Each row was made from one small tree. The marks that hang from a mark follow it in brackets, in the order of their numbers. Every link used is in the known rows. Write each row's tree.
Known rows
z_777[z_851[z_829]]: [ 0.04,  0.08,  1.65,  0.62, -0.69,  0.54,  1.08,  1.03, -0.61,  0.04,
  0.30,  1.19, -0.49,  2.33, -3.72,  0.34,  0.60,  0.97,  2.02,  1.10]
z_268[z_471]: [-1.22, -0.77,  0.53, -1.57,  0.92, -0.02,  1.69,  1.55, -0.86,  1.03,
  0.32,  2.16, -1.47,  3.56, -1.23, -0.14,  0.53, -1.71,  2.01, -2.49]
z_767[z_851[z_390 z_592 z_829]]: [-1.80, -2.49,  1.92,  0.66, -0.87,  1.57,  3.40,  0.41,  1.65,  0.02,
  0.61,  4.15,  0.78,  2.98,  0.28, -1.35,  1.77,  0.69,  0.93, -0.74]
z_186[z_851[z_829]]: [-0.91,  0.97,  0.24,  0.38, -0.84, -0.16,  2.65, -0.44, -1.58,  0.44,
 -0.77,  1.00,  1.12,  3.11, -3.56,  0.38,  2.54, -1.03,  2.60,  0.06]
z_767[z_851[z_592]]: [-2.28, -2.85,  2.02,  0.00, -0.78,  1.12,  3.29,  2.10,  1.98,  0.70,
  1.59,  4.53,  0.83,  3.87, -0.36, -1.51,  1.53, -0.75,  0.28, -0.36]
z_390[z_471 z_851[z_592 z_767 z_829]]: [-1.79, -1.00, -0.93, -1.21,  0.02,  0.09,  0.43,  2.40,  1.78, -1.35,
  1.90,  2.95,  0.11,  4.39, -1.97, -0.77,  3.54,  0.49,  1.88,  0.59]
z_851[z_390 z_592]: [-1.52, -2.71, -0.69,  0.57, -1.04,  1.28,  2.13,  0.57,  1.50,  0.80,
  1.22,  4.74,  0.32,  3.51,  2.14, -1.47,  0.39, -3.24,  0.90, -1.23]
z_851[z_390[z_471] z_592 z_767 z_829]: [-0.64, -2.26, -0.66, -0.78,  0.23,  1.11,  1.17,  0.87,  1.01,  0.27,
  1.17,  4.77, -0.35,  3.38,  0.70, -1.28,  2.01, -0.03,  1.96, -1.24]
z_186[z_851[z_390]]: [-1.47, -1.00, -0.53,  0.54,  0.13,  0.52,  1.64, -0.39, -0.51,  0.52,
 -0.86,  4.22, -0.27,  3.04,  1.05, -1.03,  1.45, -3.38,  2.39, -1.94]
z_186[z_851]: [-1.38, -0.29, -0.18,  0.01, -0.22, -0.05,  2.02,  0.41, -0.93,  0.75,
 -0.26,  2.88,  0.50,  3.54, -1.72, -0.30,  1.92, -2.93,  2.15, -0.77]
z_390[z_471 z_851[z_268 z_592 z_767]]: [-1.88, -2.33, -2.48, -0.88,  0.02,  0.41,  0.96,  2.36,  2.22, -1.37,
  0.64,  4.83, -1.05,  4.02,  0.79, -2.31,  3.36,  0.04,  1.54, -0.85]
z_851[z_390 z_592 z_829]: [-1.00, -1.45, -0.32,  0.88, -1.61,  1.23,  3.26, -0.22,  0.86,  0.38,
  0.73,  2.89,  0.90,  3.15,  0.18, -0.69,  1.16, -1.09,  1.40, -0.19]
z_851[z_390 z_592 z_767 z_829]: [-0.75, -1.99, -0.96,  0.20, -1.14,  1.33,  1.20,  0.14,  2.54, -0.33,
  2.10,  4.68,  0.34,  3.38,  1.42, -1.81,  1.78,  0.78,  1.23,  0.58]
z_777[z_851[z_268]]: [-0.02, -1.22,  0.30,  0.79, -0.48,  0.96,  1.41,  1.14, -0.09,  0.03,
 -0.97,  3.26, -1.50,  1.91, -1.11, -1.29,  0.55,  0.39,  1.69, -0.25]
z_186[z_851[z_268]]: [-1.02, -0.39, -1.34,  0.75, -0.74,  0.17,  3.24, -0.35, -1.05,  0.39,
 -2.06,  3.02,  0.13,  2.75, -0.75, -1.17,  2.57, -1.79,  2.32, -1.17]
z_851[z_592]: [-1.47, -1.89, -0.03,  0.30, -1.42,  0.76,  2.88,  1.41,  1.23,  0.97,
  1.64,  3.32,  1.08,  4.09, -0.36, -0.89,  0.95, -2.64,  0.70, -0.02]
z_857[z_851[z_268[z_471] z_592 z_829]]: [-0.41, -0.56, -1.04,  0.94, -2.87,  0.10,  4.01, -0.71,  0.72,  0.39,
 -0.74,  0.96, -1.51,  2.97, -1.75, -0.76,  2.04, -0.38,  2.12, -2.23]
z_857[z_851[z_390[z_471]]]: [-0.68, -1.91, -1.28,  0.92, -0.84,  0.33, -0.03,  0.09,  0.11,  1.26,
 -1.93,  2.96, -2.81,  2.92,  1.54, -0.79,  0.85, -3.58,  3.17, -5.31]
z_857[z_851[z_829]]: [-0.27,  0.40, -0.61,  2.05, -3.18, -0.08,  1.07, -0.51,  0.69,  0.43,
 -1.00, -0.22, -0.73,  2.97, -2.23,  0.11,  1.64,  0.37,  2.69, -1.34]

Write each row's tree
[-0.39, -2.39, -2.36,  0.27, -0.42,  1.43,  0.46, -0.05,  1.83, -0.59,
 -0.78,  5.50, -1.79,  2.32,  3.78, -2.70,  1.54,  1.57,  1.89, -1.70]  z_851[z_268 z_390 z_767]
[-1.76, -4.08,  0.52, -0.19,  0.64,  1.63,  4.06,  1.04,  0.63,  0.38,
 -1.65,  5.93, -0.80,  2.59,  2.34, -2.57,  2.01, -1.53,  1.32, -3.78]  z_767[z_851[z_268 z_390[z_471] z_592]]
[-1.89, -0.20, -1.17, -0.65, -0.79, -0.02,  3.88,  0.96,  0.55, -1.54,
  0.16,  1.19, -0.57,  3.44, -2.15, -0.68,  2.87,  0.94,  1.82, -0.37]  z_390[z_851[z_268[z_471] z_592 z_829]]
[ 0.26, -1.53, -0.03,  0.73, -1.26,  1.28,  1.60,  0.75,  2.21, -0.91,
  1.61,  4.19, -0.35,  2.42, -1.49, -1.88,  2.16,  3.13,  1.08,  2.50]  z_777[z_851[z_268 z_592 z_767 z_829]]
[-0.49, -2.26, -1.62, -1.42,  1.20,  0.97,  0.80,  0.51,  0.93, -0.56,
 -0.44,  5.30, -3.24,  2.46,  3.25, -2.46,  1.25,  1.32,  2.14, -3.25]  z_851[z_268[z_471] z_390 z_767]
[-0.52, -1.08, -1.15,  1.58, -3.51,  0.43,  0.69,  0.00,  3.66,  0.04,
  1.93,  2.58, -0.31,  3.88, -0.78, -1.24,  2.44,  0.91,  1.54,  0.70]  z_857[z_851[z_592 z_767 z_829]]
[-0.67, -1.20, -0.21, -0.12, -1.50,  0.75,  1.59,  1.07,  2.30, -0.08,
  2.39,  3.27,  1.15,  3.89, -1.01, -1.02,  2.25,  1.60,  1.00,  1.91]  z_851[z_592 z_767 z_829]
[-1.39, -1.24, -1.32,  0.96, -1.42,  0.54,  4.76, -0.24,  0.23,  0.61,
 -0.45,  4.02,  1.26,  3.44, -0.64, -1.61,  2.55, -2.95,  1.39, -0.23]  z_186[z_851[z_268 z_592]]
[-1.74, -2.98,  1.67, -0.88,  1.70,  1.08,  1.29,  1.77, -0.48,  0.78,
 -1.45,  4.87, -1.64,  2.75,  1.22, -1.25,  1.35, -1.56,  2.20, -4.42]  z_767[z_851[z_390[z_471]]]
[ 0.17, -0.45, -1.06,  0.24, -1.33,  0.72,  1.61, -0.06,  0.92, -0.84,
 -0.87,  2.47, -0.40,  2.39, -0.52, -1.30,  2.75,  4.23,  2.12,  0.15]  z_851[z_268 z_767 z_829]
[ 0.16,  0.30, -1.51,  2.41, -3.65,  0.19,  2.33, -1.37,  0.42, -0.07,
 -2.75,  0.01, -1.25,  2.09, -1.65, -0.56,  2.27,  1.44,  2.88, -1.95]  z_857[z_851[z_268 z_829]]
[-0.93, -3.16, -1.85, -1.21,  0.47,  1.35,  2.00,  0.49,  2.12, -0.23,
  1.15,  6.37, -2.15,  3.14,  3.56, -2.96,  1.42, -0.19,  1.25, -2.06]  z_851[z_268[z_471] z_390 z_592 z_767]
[-1.74, -0.84, -1.56, -0.57,  0.36, -0.13,  1.34,  1.84, -0.74, -0.87,
 -2.39,  1.97, -1.40,  3.04, -0.82, -0.63,  2.77, -0.88,  2.67, -2.90]  z_390[z_471 z_851[z_268]]
[-0.31,  0.49, -0.89, -1.34,  0.75, -0.19,  2.55, -0.50, -0.95, -0.66,
 -0.83,  2.89, -1.18,  2.72, -2.08, -1.08,  3.55,  2.05,  2.96, -1.04]  z_186[z_851[z_268[z_471] z_767 z_829]]
[-1.47,  0.19, -1.09, -0.35, -0.71, -0.02, -1.07,  1.64,  2.23, -1.95,
  1.18,  1.90, -0.43,  3.67, -1.47, -0.63,  3.18,  3.22,  2.10,  1.50]  z_390[z_851[z_767 z_829]]
[ 0.74, -1.43, -0.48,  0.87, -0.36,  1.57, -0.22, -0.18,  1.18, -1.45,
 -0.62,  4.44, -2.14,  1.21,  0.57, -2.03,  1.52,  3.93,  2.19,  0.53]  z_777[z_851[z_268 z_390 z_767 z_829]]
[-0.19, -1.31, -0.34, -1.03,  0.84,  0.76, -0.07,  0.57, -0.27,  0.18,
 -0.53,  3.64, -1.38,  2.79,  0.53, -0.83,  2.05,  1.24,  2.91, -2.21]  z_851[z_390[z_471] z_767 z_829]
[-0.47, -0.85,  0.06, -0.37,  0.42,  0.59,  1.88,  0.24, -1.87,  0.90,
 -1.84,  2.02, -0.83,  2.51, -0.48,  0.34,  1.32, -0.88,  3.08, -3.28]  z_851[z_390[z_471] z_829]
[-1.29, -1.78,  1.28,  0.89, -1.83,  1.31,  5.01,  0.41,  1.05, -0.38,
 -0.58,  2.95,  1.10,  2.64, -1.62, -1.64,  2.86,  2.46,  0.91,  0.11]  z_767[z_851[z_268 z_592 z_829]]
[-1.36, -1.41,  1.73,  0.34, -0.26,  1.26,  2.09,  0.29,  0.33, -0.37,
 -1.00,  3.09, -0.30,  2.25,  0.04, -1.00,  1.75,  2.14,  1.95, -1.81]  z_767[z_851[z_390 z_829]]
[-0.75, -3.32, -2.38,  0.50, -1.24,  1.79,  1.68,  0.04,  3.03, -0.37,
  0.83,  6.53, -0.63,  2.96,  4.06, -3.25,  1.72,  0.34,  0.94, -0.72]  z_851[z_268 z_390 z_592 z_767]
[-0.06, -0.16, -1.03,  1.33, -2.77,  0.07, -0.70, -0.28,  2.31, -0.24,
  0.17,  1.56, -1.41,  3.20, -1.13, -0.87,  2.38,  2.22,  2.52, -0.36]  z_857[z_851[z_767 z_829]]
[-1.75, -1.68,  2.27,  0.29, -1.09,  0.95,  3.85,  1.19,  1.39,  0.25,
  1.23,  2.89,  1.57,  3.50, -2.42, -0.82,  2.21,  1.32,  0.78,  0.67]  z_767[z_851[z_592 z_829]]
[ 0.31, -1.41, -1.72, -0.45,  0.38,  0.98,  1.11, -0.23, -0.49, -0.46,
 -2.44,  3.88, -1.76,  1.87,  1.21, -1.54,  2.67,  2.41,  3.10, -2.82]  z_851[z_268 z_390[z_471] z_767 z_829]
[ 0.27, -0.45,  1.14, -0.04, -0.14,  0.73, -0.91,  1.44,  1.15, -0.70,
  1.81,  3.06, -0.91,  2.56, -2.67, -0.72,  1.45,  3.30,  1.87,  2.14]  z_777[z_851[z_767 z_829]]
[-1.31, -2.65,  0.58,  1.17, -1.42,  1.83,  4.84, -0.39,  1.49, -0.61,
 -1.17,  4.29,  0.44,  2.11,  1.12, -2.13,  2.47,  1.73,  1.12, -1.37]  z_767[z_851[z_268 z_390 z_592 z_829]]
[-0.64, -3.66, -2.05, -0.52,  0.13,  1.49,  1.85,  0.88,  1.39,  0.12,
 -0.19,  6.49, -1.37,  3.00,  3.60, -2.82,  2.00, -0.92,  1.62, -2.48]  z_851[z_268 z_390[z_471] z_592 z_767]
[-2.22, -1.53, -2.09,  0.69, -1.86,  0.55,  2.73,  1.38,  2.10, -1.34,
  0.23,  3.03,  0.22,  3.71,  0.11, -1.55,  2.52, -0.87,  1.02,  0.18]  z_390[z_851[z_268 z_592]]
[-2.68, -1.70, -0.79, -0.80,  0.09, -0.01,  1.67,  2.80,  0.77, -0.20,
  1.15,  2.88, -0.03,  4.55, -1.31, -0.42,  2.27, -3.29,  1.56, -1.19]  z_390[z_471 z_851[z_592]]
[-1.25, -1.67,  2.05, -0.63,  1.10,  0.96,  2.31,  0.87, -1.14,  0.29,
 -1.92,  3.08, -0.78,  2.26, -0.76, -0.56,  2.01,  0.69,  2.64, -3.82]  z_767[z_851[z_390[z_471] z_829]]
[-1.11, -2.68, -2.68,  0.75, -0.61,  1.27,  2.38, -0.57,  2.23, -0.52,
  0.39,  7.27, -0.11,  3.13,  3.01, -3.27,  2.90, -1.41,  1.35, -0.58]  z_186[z_851[z_268 z_390 z_592 z_767]]
